Each row comes from the steps of one walk. Every step used is in the known rows, and no mark comes twice. Write the walk behind each row, first mark first.
Known rows:
robu, tapu, pivip, penun: [-4.07 -1.90  2.18 -1.83  0.11  2.14 -0.20  2.00  2.26 -0.44 -1.14  0.22
  3.63  2.82  1.30  0.75  1.07  0.90  0.03  0.01  3.23]
pivip, penun, lofug, tapu, zodadon: [-4.19 -4.08  2.38 -5.09  0.31  3.23  0.27  3.53 -2.02 -1.04 -0.15  2.36
 -0.93 -1.12 -1.25  5.00  1.56  1.06  1.69 -1.38  1.92]
penun, lofug, tapu: [-2.07 -3.98  1.73 -3.45  1.83  1.48  1.54  0.40 -0.35 -1.25 -0.02  1.59
  0.57 -1.30 -1.33  4.51  3.20 -1.68  0.38 -0.93 -0.61]
tapu, zodadon, penun: [-2.61 -2.41  2.79 -4.40 -0.17  1.98  0.10  3.24  1.89 -0.04 -2.50  2.35
  1.21  0.59  0.78  2.46  2.45 -3.37  0.56 -1.34  3.10]
robu, penun, pivip: [-0.39 -1.64  3.16 -2.82 -0.17  1.24  0.49 -1.22  2.93 -0.26 -3.00  0.22
  1.71 -3.06  1.23  0.83  2.32  1.03  0.04 -1.43 -0.51]
zodadon, penun: [-2.35 -2.37  2.95 -3.03  0.86  1.12  0.90  1.26  2.54  0.15 -1.53  1.34
  2.37 -0.52  0.73  1.88  3.28 -2.84 -0.28 -1.10  2.60]
tapu, robu: [-1.12 -2.43  2.11 -0.78  0.84 -0.49  1.33 -2.28  2.70 -1.53 -0.97  1.11
  1.55  1.68  1.86  0.97  1.48 -2.60 -0.49  0.18 -0.25]
robu, tapu, zodadon, penun, lofug: [-0.77 -3.87  2.11 -4.08 -0.22  1.51  0.93  1.93  0.51  0.32 -1.07  2.13
  3.11  1.29  0.81  1.23  2.41 -3.72 -0.21 -2.69  4.66]
tapu, zodadon, penun, pivip: [-1.21 -1.48  3.43 -4.89 -1.60  1.86  0.71  3.13  2.36  0.06 -4.07  2.20
 -1.07 -1.21  0.47  2.43  3.37 -0.52  0.79 -1.97  3.64]
robu, penun: [-1.90 -2.47  2.53 -2.32  1.25  1.31  0.03 -1.24  2.52 -0.29 -1.37  0.33
  3.91 -1.29  1.50  0.83  1.34 -1.73 -0.27 -0.93 -0.92]
pivip, penun, lofug, tapu: [-3.88 -4.15  2.49 -3.74  1.36  2.48  0.89  1.63 -1.52 -0.82  0.75  1.40
  0.23 -2.21 -1.22  4.29  2.43  1.64  1.02 -1.08  1.36]
robu, tapu, lofug, penun, pivip: [-0.22 -2.76  7.16 -2.22  0.38  1.26  2.25  0.91  2.57 -1.03 -5.16  1.06
  0.15  0.50 -0.78  1.78  2.14  1.36  1.47 -0.19  3.55]
lofug, penun, zodadon, tapu: [-0.50 -2.18  5.43 -4.99  0.95  2.21  1.85  0.09  1.78  0.28 -2.45  2.61
  0.69 -1.04 -0.17  3.97  3.14 -3.38 -0.01  0.23  0.78]
tapu, robu, penun: [-0.83 -2.39  3.25 -0.62  0.98 -0.10  0.57 -3.03  2.74 -1.66 -1.37  0.72
  3.46  0.15  2.75 -0.43 -0.37 -2.03 -0.15 -0.51 -1.26]
tapu, pivip, penun, zodadon: [-4.64 -2.08  1.40 -3.80 -1.19  3.25 -0.16  2.21  2.01 -0.21 -1.37  1.34
  1.08 -0.84  0.52  2.62  2.59  0.75  1.16  0.62  3.23]
pivip, penun, robu: [-3.94 -2.79  1.24 -2.60  0.29 -0.32  1.28  1.70  0.96 -0.51  0.40  0.68
  0.31 -3.88  1.17  1.00  4.07  0.98 -0.25 -0.43  2.67]
pivip, penun, robu, tapu: [-3.23 -2.62  2.15 -1.35  0.75 -0.82  1.22  0.45 -0.04 -0.67  0.44  0.24
  2.56 -1.76  2.00 -0.80  3.59 -0.33 -1.01 -0.37  3.63]
lofug, tapu: [-3.34 -2.27  3.43 -2.64  2.25  1.32  0.77  0.42 -0.04 -1.64 -1.53  1.39
  0.87  0.11 -0.52  3.93  2.69 -2.60  0.25  0.32 -1.17]
tapu, pivip, penun: [-4.73 -2.02  1.30 -3.09 -0.20  2.67 -0.20  3.12  3.27 -0.39 -1.14  0.60
  1.30  0.81  0.38  2.59  1.55  2.16  0.79  0.03  2.32]
lofug, tapu, robu: [-2.22 -2.13  4.15 -0.94  2.07 -0.23  1.40 -1.42  0.19 -2.97 -1.52  1.76
  0.35  1.55  0.77  2.76  0.94 -2.72  0.27  0.69 -1.43]
penun, robu, tapu, pivip: [-2.18 -1.44  0.62 -1.55  0.27 -1.16  1.55  1.80  2.91 -1.32 -1.20  0.57
  2.49  0.76  1.63 -0.13  3.62 -2.26 -0.82  0.24  1.94]
zodadon, tapu, robu: [-0.82 -2.22  4.13 -2.53  0.81  0.25  1.44 -1.46  3.03 -0.71 -0.85  1.69
  1.80  2.12  1.47  2.27  0.71 -4.31 -1.35 -0.03 -2.48]
penun, robu, tapu: [-1.45 -2.35  1.41 -1.14  1.26 -1.83  1.84 -0.64  1.04 -0.92 -0.29  0.52
  2.94 -0.81  1.95 -0.61  4.40 -3.52 -1.60 -0.22  1.66]
pivip, penun: [-3.99 -2.74  2.05 -2.64  0.62  1.96  0.13  0.83  1.41  0.06 -0.22  0.49
  1.75 -0.80  0.63  2.10  2.34  0.85 -0.08 -0.36  2.02]

Which walk is each row?
[-4.72 -2.00  0.47 -2.99 -0.60  0.43  1.00  4.08  2.84 -0.95 -0.40  0.71
 -0.17 -2.32  0.94  1.51  3.33  2.21  0.56  0.13  3.05]
tapu, pivip, penun, robu
[-1.65 -3.67  6.52 -1.69  1.77  1.41  1.72  1.00  2.16 -1.11 -3.60  1.12
  2.44  2.22 -0.54  1.84  1.03 -1.49  1.21  0.33  3.06]
robu, tapu, lofug, penun
[-1.25 -3.61  4.16 -2.39  1.34  0.14  2.33  0.09 -0.25 -2.09 -0.59  2.72
  0.27 -0.33  0.13  2.79  1.62 -2.21  0.88 -1.43  1.72]
zodadon, penun, lofug, tapu, robu
[-2.95 -3.90  3.67 -1.52  0.53 -0.73  1.97  1.19  1.59 -1.14 -1.54  0.80
  2.29 -0.70  0.42  0.54  3.16 -3.52 -0.16  0.44  1.64]
penun, robu, tapu, lofug
[-5.12 -4.22  6.52 -5.58 -1.17  4.50  0.30  2.51  0.91  0.83 -1.52  2.09
  1.20 -1.81 -1.26  4.64  1.35 -2.25  1.08  0.62  0.62]
pivip, penun, zodadon, tapu, lofug
[-0.61 -2.12  5.26 -2.37  0.95  0.70  0.64 -2.27  3.13 -0.80 -1.24  1.28
  3.71  0.70  2.31  0.90 -1.14 -3.66 -1.00 -0.71 -3.51]
zodadon, tapu, robu, penun
[-2.25 -3.76  5.57 -2.99  1.34  1.95  1.76  2.13  3.16 -0.98 -3.58  1.52
  0.07  0.13 -1.39  3.69  1.47 -0.23  1.93  0.42  2.17]
tapu, lofug, penun
[-0.82 -1.52  3.60 -3.48 -0.51  0.97  1.32  1.14  2.92  0.15 -3.10  1.27
  0.09 -2.22  0.52  1.71  4.35  0.02  0.05 -1.76  3.12]
zodadon, penun, pivip
[-1.99 -2.11  5.28 -0.65  2.11  0.24  0.69 -2.22  0.16 -3.15 -1.84  1.31
  2.13  0.16  1.67  1.34 -0.83 -2.10  0.60  0.09 -2.40]
lofug, tapu, robu, penun
[-1.94 -2.16  5.47 -1.42  1.08  0.83  0.74 -3.13 -1.15 -3.01 -2.13  2.16
  1.97 -1.42  1.79  1.45  0.23 -3.52  1.11  0.65 -1.52]
lofug, tapu, robu, penun, zodadon
[-1.83 -2.36  2.12 -2.58  0.49  1.21  0.11  0.40  0.91 -0.55 -1.98  1.16
  3.22  3.22  1.50  1.11  1.74 -4.14 -0.72 -0.62  1.48]
robu, tapu, zodadon
[-2.31 -3.72  3.29 -4.13  1.67  1.60  1.74  2.01 -0.42 -0.73 -0.60  2.27
  0.76 -1.88 -1.18  4.04  3.32 -2.10  0.77 -1.86  1.93]
zodadon, penun, lofug, tapu
[ 0.59 -1.56  3.89 -1.03 -0.41 -0.29  1.13 -3.20  3.09 -1.67 -2.93  0.66
  1.20 -1.54  2.56 -0.50  0.73  0.78  0.17 -1.04 -0.76]
tapu, robu, penun, pivip
[-3.12 -2.95  2.53 -4.61  0.75  2.31  1.37  4.39  1.47 -1.12 -1.47  2.34
  0.32 -0.32 -1.40  4.51  2.51 -0.72  1.58 -1.41  2.32]
zodadon, penun, lofug, tapu, pivip
[-0.35 -2.10  3.33 -2.55  1.01 -1.22  2.15  2.00  0.70 -1.52 -2.57  1.89
  0.32  0.01  1.52  0.35  3.20 -1.92  0.00 -0.46  4.35]
lofug, penun, robu, tapu, zodadon
[-2.82 -3.14  0.94 -3.98  0.94  2.16  1.19  2.77  1.45 -1.58 -0.87  1.71
  0.05  0.32 -1.57  4.92  2.41 -0.35  1.16 -0.53 -0.32]
penun, lofug, tapu, pivip
[-2.95 -3.60  0.51 -2.80 -0.27  2.27  0.55  1.94  1.85  0.01  0.38  0.51
  3.28  1.48  0.49  1.22  1.64  1.83  0.17 -1.30  3.80]
robu, tapu, pivip, penun, lofug
[-3.44 -3.74  5.62 -4.70  0.42  2.88  0.84  2.28  3.49  0.42 -2.08  1.60
  1.71  0.79 -1.33  4.69  1.14 -4.10  0.07  0.21 -2.24]
zodadon, tapu, lofug
[-3.82 -1.91  4.87 -4.53  0.98  2.29  0.19  4.10 -0.60 -1.43 -3.00  2.92
  0.05  0.48 -0.40  4.22  1.99 -3.51  1.35 -0.82  1.90]
lofug, tapu, zodadon, penun
[-5.87 -1.59  2.58 -3.15  0.56  0.78  0.94  4.89  0.27 -2.29 -0.88  1.38
 -1.41 -2.31 -0.18  3.20  2.81  2.16  1.34  0.65  1.84]
lofug, tapu, pivip, penun, robu
[-2.32 -1.63  1.48 -1.63  0.62  1.08  0.43  0.81  3.32 -0.75 -1.94  0.44
  3.91  3.68  1.21  0.94  1.79 -2.32 -0.63  0.20  1.30]
robu, tapu, pivip
[-2.58 -2.59  5.05 -3.46 -0.68  1.90  0.95 -1.35  0.64 -0.30 -0.40  2.32
  1.33 -0.40  1.74  2.19  0.96 -2.45 -0.38  0.35  0.39]
pivip, penun, zodadon, tapu, robu
[-2.05 -2.20  3.69 -3.20  0.21  1.40  0.14  2.04  0.87 -0.17 -2.58  1.86
  3.58  2.63  1.66  0.71  1.87 -4.57 -0.28 -1.47  4.12]
robu, tapu, zodadon, penun
